What can hang from each mark:
Q47: Q308 Q745
Q787: Q308 Q745
Q745: Q486 Q787
Q957: Q577
Q577: Q47 Q486
Q308: Q47 Q534 Q769 Q774 Q787
Q486: Q577

Every row comes from one small tree of marks. The marks that hang from a mark follow it in brackets, in the order of their numbers. Every link used is in the known rows. Which tree was each row made from?
(in the rows, 128 means zero)
Known rows:
Q957{Q577{Q47{Q745{Q787{Q308}}}}}: [104 147  99 102 154 108 136 174 104 146 169 122 153  86 184 102 125 162
 123 138 114 130 127 142 119 134 110  62 139 131 161 115 131 134 122 112
 166 142 128 111 116 153 127 136 100 169 165 102  88 132 157 158]
Q47{Q308{Q769}}: [122 124 112 138  92  59 106 119 131 103 132 139 102 145 123 121 124 122
 149 138 129 128  97 122 129 117 127 146 129 141 133 131 125 163 109 128
 123 103 126 117 114 100 144 107 135 119  96 132 149 104 135  94]
Q486{Q577}: [131 108 151 141 109 134 145 111 124 122 137 105  95 114 141 122 118 134
 144 132 151 152 162 101 128 101 123 105 118 142 126 147 126 111 152 164
 132 148 101  85  95  94 160 158 147 113 167 132 125 100 146 108]
Q957{Q577{Q47{Q308 Q745} Q486}}: [124  85 107 142 159  99 124 144  91 147 110 126 123 141 164 147 150 167
 138 126 139 118 137 154 106 154 157 202 155 110 186 114 113 134 118 119
 144 133 166 107 112 154 174 150 104 201 151  86  84 130 140 140]
Q745{Q787{Q308{Q47}}}: [ 97 107 113 108 108 147 131 131 121 139 182 126 155  92 160  85 147 104
 121 144 108 113 117  93 146 132  70  16 107 136 131 125 150 118 116  97
 127 129 113 157 103 145 116 101 147 120 120 146 132 149 127 147]
Q745{Q787{Q308}}: [ 92 124 108  92 117  93 121 142 109 126 184 114 126  91 152  89 144  94
 140 141 114 145 160 113 137 123  98  28 102 152 134 127 122 113 126 102
 148 116 100 137 106 100 125 117 133 133 115 134 137 119 139 118]
Q47{Q308{Q774} Q745{Q486 Q787}}: [123 167 102 140 135 101 113 138 139 125 189 128 113 177 125 156  97 117
 106 127  70 110 211 159 114 139 184 191 120 127  71 111 126 136 134  95
 129 106 113 140 119 134 108 120 136 110  87  98 113 109 123 120]
Q47{Q308{Q534 Q774} Q745{Q787}}: [144 117  99 127 131 111 137 112 148 119 185 132 171 118 101 164 122 108
 133 151 100  88 183 167 134 154 170 189 134 110  84 116 152 129 126  88
 141 122 100 139  90 122 100 102  97 117  86 126 130 112 123 139]
Q957{Q577{Q47{Q745{Q486 Q787}}}}: [100 188 102 142 167 138 112 166 116 149 149 109 122 140 158 148 122 196
 111 138  84 178 120 141 109 113 142 132 124 125 143 106 110 147 173 119
 156 141 135 150 163 150 136 178 101 161 173  72  90 128 146 161]
Q745{Q787}: [110 112 115 139 141 122 121 122 116 114 179 113 115 109 133 121 145 117
 133 148 105 149 175  97 116 107 106 105 117 153 116 136  98 117 165 132
 137 115 119 138 105 103 118 147 131 128 138 137 126  98 133 115]
Q787{Q308{Q47} Q745}: [115 121 141  71 113 161 128 121 117 167 146 128 148  97 106  69 142  93
 129 119 154 132 146  92 125 135  54   4 130 128 131 135 186 113 113 131
 120 109  96 113 118 150 137 131 156 121  91 180 106 177 120 132]
Q47{Q308 Q745{Q486 Q787}}: [ 99 163 106 144 135 113 104 133 122 128 163 120 110 169 145 157 109 136
 111 125  62 160 188 167 115 126 187 176 119 122 100 119 126 151 139 101
 141 128 103 129 153 111 144 126 128 133  91  54 107  95 120 123]
Q308{Q787}: [113 110 166 137 156 153 120 108 115 121  90 117 129  93 128 105 121 113
 124 153 149 145 153 117 114  67  92  89 105 150 128 148 115 111 145 175
 120 126 128 140 139  91 111 150 163 129 126 139 139 108 131  92]
Q486{Q577{Q47{Q308 Q745{Q787}}}}: [139 127 107 150 153  87 140 172 116 135 163 121 119  92 161 147 140 158
 114 122  81 132 150 165 110 155 169 201 138 129 130 138 104 139 122  93
 149 166 136  93 110 149 142 141 112 138 179  68  92 112 131 140]
Q787{Q308{Q47{Q745} Q534}}: [123 119 144 100 126 211 131  99 146 126 130 141 169 104 152 129  81 105
 141 134 174 111 118 127 163 127 133  20 114 119 138 125 188 120 104 122
 126 108 100 115 135 170 158 108 124 130  70 121 133 175 125 168]
Q47{Q308{Q534 Q769 Q774}}: [148 121 110 147 102  77 120  88 159  87 138 148 141 138  86 153 117 109
 159 142 150  70  94 126 146 141 132 158 135 125 110 128 139 125 102 115
 113 111 110 148 102 110 104  89 105  89  84 184 180 128 120 114]
Q47{Q308{Q534 Q774} Q745{Q486}}: [134 160 126 136 114 156 126 103 147 101 127 139 134 168  98 179  59 111
 138 139 113 101 183 163 141 146 191 192 114 108  81 116 143 134 127 121
 125 113  96 119 140 128 145 118 108 104  53 110 143 120 111 138]
Q745{Q486{Q577} Q787{Q308{Q769}}}: [ 94 165  79 124 109  55 115 128 132 129 169 129 111 166 122  88 117 150
 116 120  80 166  69 105 151 123 124  48 107 152 126 106 118 151 126 124
 145 138  98 147 169 109 119 122 122  98 197 117 168 123 128 115]
Q486{Q577{Q47{Q308}}}: [150 129 154 120 105 105 144 170 110 121 113 122  95 110 136 116 151 147
 140 114 127 148 153 117 128 133 139 179 137 127 142 142  90 113 111 114
 129 166 155 102 108 111 162 125 118 123 165 117 119 119 143 130]
Q47{Q308{Q774} Q745{Q787}}: [153 116  99 131 121  85 133 129 132 132 190 129 142 116 139 164 132 109
 118 149  91  84 185 165 121 150 156 188 133 119  80 118 138 143 119  86
 130 121 110 113  85 121 110 113 126 123  86 118 105 108 128 123]
Q47{Q308{Q769} Q745{Q787}}: [132 127  78 140 131  46 104 121 140 130 161 135 120 136 153 153 129 139
 121 141  85 119 107 170 118 140 170 150 130 136 120 121 130 170 109 105
 134 106  94 111 130 119 120 126 132 138  93  86 114 101 126 114]
Q47{Q745}: [122 104 149 141 138 148 121 124 102 134 126 121 116 127 169 147 100 122
 145 144 146 139 184 140 109  90 151  88 107 135 117 144 133 131 149 161
 138 106 108  93 122 124 165 160 140 150  76  94  95 109 127 111]
Q308{Q47{Q745{Q486}} Q769 Q787}: [127 151 131 142 158 187 106 104 144 125  70 146 150 156 167 137  72 138
  92 126 135 139  37 149 112 110 127  85 108 126 104 131 155 168 141 165
 105 104 123 174 208 168  99 128 184 139 111 100 127 142 114 123]
Q957{Q577}: [112 115 135 148 113 135 142 105 116 121 141 115 103 104 130 119 127 166
 152 152 154 151 159 102 128 103  92 119 125 141 152 130 133 132 149 167
 140 107 122 116 114  92 144 152 134 152 172 139 114 115 154 140]

Which tree is each row?
[168 130 154 122 112  98 158 161 118 112 134 133 112 109 129 123 160 134
 131 114 137  92 148 105 129 147 136 191 143 125 110 130  98  96 109 119
 116 164 152 110  72 121 127 110 113 103 145 155 122 121 136 118] => Q486{Q577{Q47{Q308{Q774}}}}
[144 132 167 138 157 142 146 152 112 142 102 120 111 110 168 151 114 147
 124 111 164 140 141 121 109 110 156 114 122 122 145 144 110 123 136 165
 136 158 142  60 138 154 177 161 124 161 153  86  86 120 134 137] => Q486{Q577{Q47{Q745}}}
[114 145 164 141 153 226 125 110 137 138  73 131 151 142 170 142  68 118
  93 123 131 163 122 129 104 104 130 110 105 122 118 129 166 131 151 170
 109 113 122 155 206 167 114 144 180 138 110  94 103 162 118 134] => Q308{Q47{Q745{Q486}} Q787}
[129 173 160 127 116 171 140 155 144 112  96 126  97 149 100 142 118 147
 137  96 111 169 134 123 166 142 160 197 137 111 155 122 107 118 128 106
 139 174 142 122 150 118 165 127  84 107 168  99 153 131 133 148] => Q745{Q486{Q577{Q47{Q308{Q534}}}}}
[106 152 115 116 112 152 151 129 139 126 177 121 145 137 160  94 107 129
 105 104 100 153  95  95 155 134  94  45 106 138 118 111 161 125 142 110
 121 152 113 150 149 130 117 115 146  79 194 122 133 154 141 149] => Q745{Q486{Q577} Q787{Q308{Q47}}}
[159  70 125 122 149 103 113 158 104 147 121 128 134 158 157 156 153  99
 133 116 143  57 156 147 103 151 183 184 138  99 119 132 101 123 123 113
 114 124 169 114  75 171 144 130 115 156  54 131  97 140 114 114] => Q577{Q47{Q308{Q774} Q745} Q486}
[132 149 142 143 110 126 132 134 134 133 114 122  92 164 144 149  84 168
 123 101 109 158 182 146 123 112 201 194 127 124 111 142 152 148 121 141
 132 141  96  71 164 112 168 130 133 111 153  55 110 103 131 121] => Q47{Q308 Q745{Q486{Q577}}}
[135  73 148 106 180 122 117 146  95 188  70 127 128 116  85 111 208 104
 116 108 131 128 152 144  97 136  96 152 161 114 169 143 101 117 110 126
 131 124 188 128 116 137  96 144 140 172 111 150 105 146 106 109] => Q577{Q47{Q308{Q787{Q745}}} Q486}
[159 117 116 128 115 108 126  77 165  97  95 142 162 128  78 130 114  95
 137 159 140  73  86 148 147 135 125 161 139 121  99 126 138 126  97 131
 113 106 125 158 133  91  61  78 125  97 104 195 188 115 111  96] => Q47{Q308{Q534 Q769 Q774 Q787}}
[116  73 139 128 132 100 107 166 103 130 111 123 105 152 142 126 207 111
 143 115 137 136 139 110 123 140 144 166 138 111 181 140  73 108 121 103
 119 147 182 127  89 124 164 139 122 161  92 115 121 133 123 115] => Q577{Q47{Q308} Q486}
[134 147 132 116 158 127 137 152 111 177  86 127 120  84  79 100 179 171
 117 136 138 156 135 154 109 131  70 186 176 128 159 122 141 127 115 144
 142 132 153 132 131 127  97 137 127 170 187 165  93 128 146 142] => Q957{Q577{Q47{Q308{Q787{Q745}}}}}
[102 140 118 141 134 123 134 120 129 123 167 104  88 148 117 128 118 146
 109 114  77 182 157 105 137  97 136 116  98 136  93 118 108 130 177 128
 137 147 113 126 142  93 131 162 142 100 213 101 135  96 134 124] => Q745{Q486{Q577} Q787}
[121  84 116 132 131  94 132 149  99 127 114 118 117 149 137 120 192 166
 147 126 135 131 115 119 120 143 116 195 152 122 198 126 114 123 115 114
 132 152 193 130  76 114 153 151 101 179 162 128 122 123 143 137] => Q957{Q577{Q47{Q308} Q486}}
[117  89  87 155 113  42 118 131 104 131 113 138 110 161 130 125 181 172
 157 136 148 118  44 124 115 138 119 174 153 126 197 133 103 153 118 121
 120 123 186 138 114 125 135 129 104 176 168 138 145 131 153 140] => Q957{Q577{Q47{Q308{Q769}} Q486}}
[123 163 175 134 131 159 131 173 121 126 101 117  81 161 134 119 136 146
 133 114 129 183 139  86 131 102 130 112 114 126 128 137  80 124 154 145
 131 167 157 116 153 124 164 161 125 113 176 111 120 123 131 126] => Q745{Q486{Q577{Q47}}}
[121 152 146 117 130 154 132 113 129 167  88 117  96 137  55 107 124 126
 101 102  97 178 168 142 121 117 130 187 137 128 106 124 146 128 123 152
 137 140 106  93 187 104 117 140 146 114 193 122 120 119 120 105] => Q47{Q308{Q787{Q745{Q486{Q577}}}}}
[104 155 159 115 161 173 107 120 122 161  78 113 102 136  61 127 124 116
 114 127 116 180 181 124 105  77  92  94 127 124 112 126 123 125 166 181
 137 106 123 148 189 116 106 153 169 129 109 154 125 129 123 102] => Q308{Q787{Q745{Q486}}}
[114 191 119 140 134 127 121 167 120 133 104 133  96 158 152 137  96 195
 124 130 112 166 134 162 108 131 169 200 156 108 159 119 128 136 115 132
 141 136 142 116 161 145 178 146 104 165 131  75  90 132 145 158] => Q957{Q577{Q47{Q308 Q745{Q486}}}}
[148 107 134 139 107 151 139  75 158  90 151 150 194 131 101 136 125  98
 144 135 185  68  40  86 152 139  93  79 126 124 103 138 159 124 138 143
  86  96 116 173 112 151  96 101 140  93  95 215 174 169 120 141] => Q308{Q47 Q534 Q769 Q774}
[136  97 144 155 141 201 126  76 162 101  78 147 190 105 114 120 100 109
 121 144 172 116  24 101 150 120  78  70 126 137 134 133 170 135 137 152
 103 108 119 175 161 134  79 108 159 120 137 176 179 151 114 133] => Q308{Q47 Q534 Q769 Q787}
[171 133 152 122 112 125 157 152 150 104 136 133 141 104 101 138 143 114
 153 118 154  89 132 118 154 165 136 192 153 113 109 137 113  90 113 107
 121 174 157 112  90 126 129 103  94  94 154 172 156 124 139 149] => Q486{Q577{Q47{Q308{Q534 Q774}}}}
[143 120 122 148 155 141 111  98 157 127  71 146 164 122 117 154  95 128
 123 137 133 119  92 189 134 123 165 162 130 132 133 128 164 153 100 138
 131 102 104 120 180 122 102 105 123 141 102 105 154 123 122 110] => Q47{Q308{Q534 Q769 Q787} Q745}
[114 145 119 149 150 133 137 127 129 145 161 109  98 147 146 157  85 168
 100 123  72 167 174 130 115 112 185 127 101 127  92 115 132 135 170 132
 156 146 101  93 161 120 134 166 131 120 186  58  92 104 125 137] => Q47{Q745{Q486{Q577} Q787}}
[114 120 115 121  91  96 112 114 128 118 139 137 151 121 161  82 104 125
 130 132 161 100  48  89 139 119  78   5 116 149 136 129 157 133  98 129
 104 108 119 147 135 156 140  96 161 115  96 163 148 161 132 118] => Q787{Q308{Q47 Q769}}
[149 125 163 128 144 161 154 126 142 117  69 133 159  88 113 118 143 134
 130 123 149 138 122 137 154 138 140 194 149 123 148 138 111 114 113 127
 136 175 136 133 139 107 109 107 106 121 196 130 161 126 127 129] => Q486{Q577{Q47{Q308{Q534 Q787}}}}
[131 141 160 122 127 144 125 141 135 112 104 131 118 100 113 131 155 112
 154 133 140 138 148 128 161 138 132 161 133 116 166 138 104 111 113 107
 137 143 148 139 111 125 136 118  87 131  85 144 153 145 123 134] => Q577{Q47{Q308{Q534}}}
[151 105 153 120  88 212 149  85 144 106 152 140 186 102 106 136 127 100
 141 135 179  71 126  87 146 136  90 100 123 109 109 139 157  99 150 131
  93 123 128 162  94 139 111 111 130  94  89 199 157 164 124 147] => Q308{Q47 Q534 Q774}
[154 112 140 138 128 143 137  80 138 102 113 138 186 109 134 115 122 102
 102 141 166  66  41  99 117 119  71  80 133 138  94 145 140 130 142 163
  77 108 139 178 132 148  64  92 178  98 121 202 154 153 114 116] => Q308{Q47 Q769 Q774 Q787}
[149 110 106  91  87 124 132  99 152 104 151 162 194 123 112  95 111  88
 142 138 185  41  27  98 162 152  82  19 124 127 107 132 172 122 102 121
  96 107 116 167 115 166 106  74 138  80  83 212 180 171 123 136] => Q787{Q308{Q47 Q534 Q769 Q774}}
[ 91 180 136  86 126 118 100 139 118 175 135 110  76 148  75  87 125 113
 131 112 119 171 182  99 131 104  96  31 119 138 122 120 128 118 124 151
 146 110 111 121 164 116 145 144 133 122  76 157 128 140 128 116] => Q787{Q308 Q745{Q486}}
[151  69 128 126 129  93 116 151 110 117 121 125 125 147 132 134 204  98
 146 112 144  89 147 111 109 154 132 167 143 116 142 127  75 103 113 106
 112 132 188 142  67 133 129 130 116 126  73 168 136 128 124 118] => Q577{Q47{Q308{Q774}} Q486}
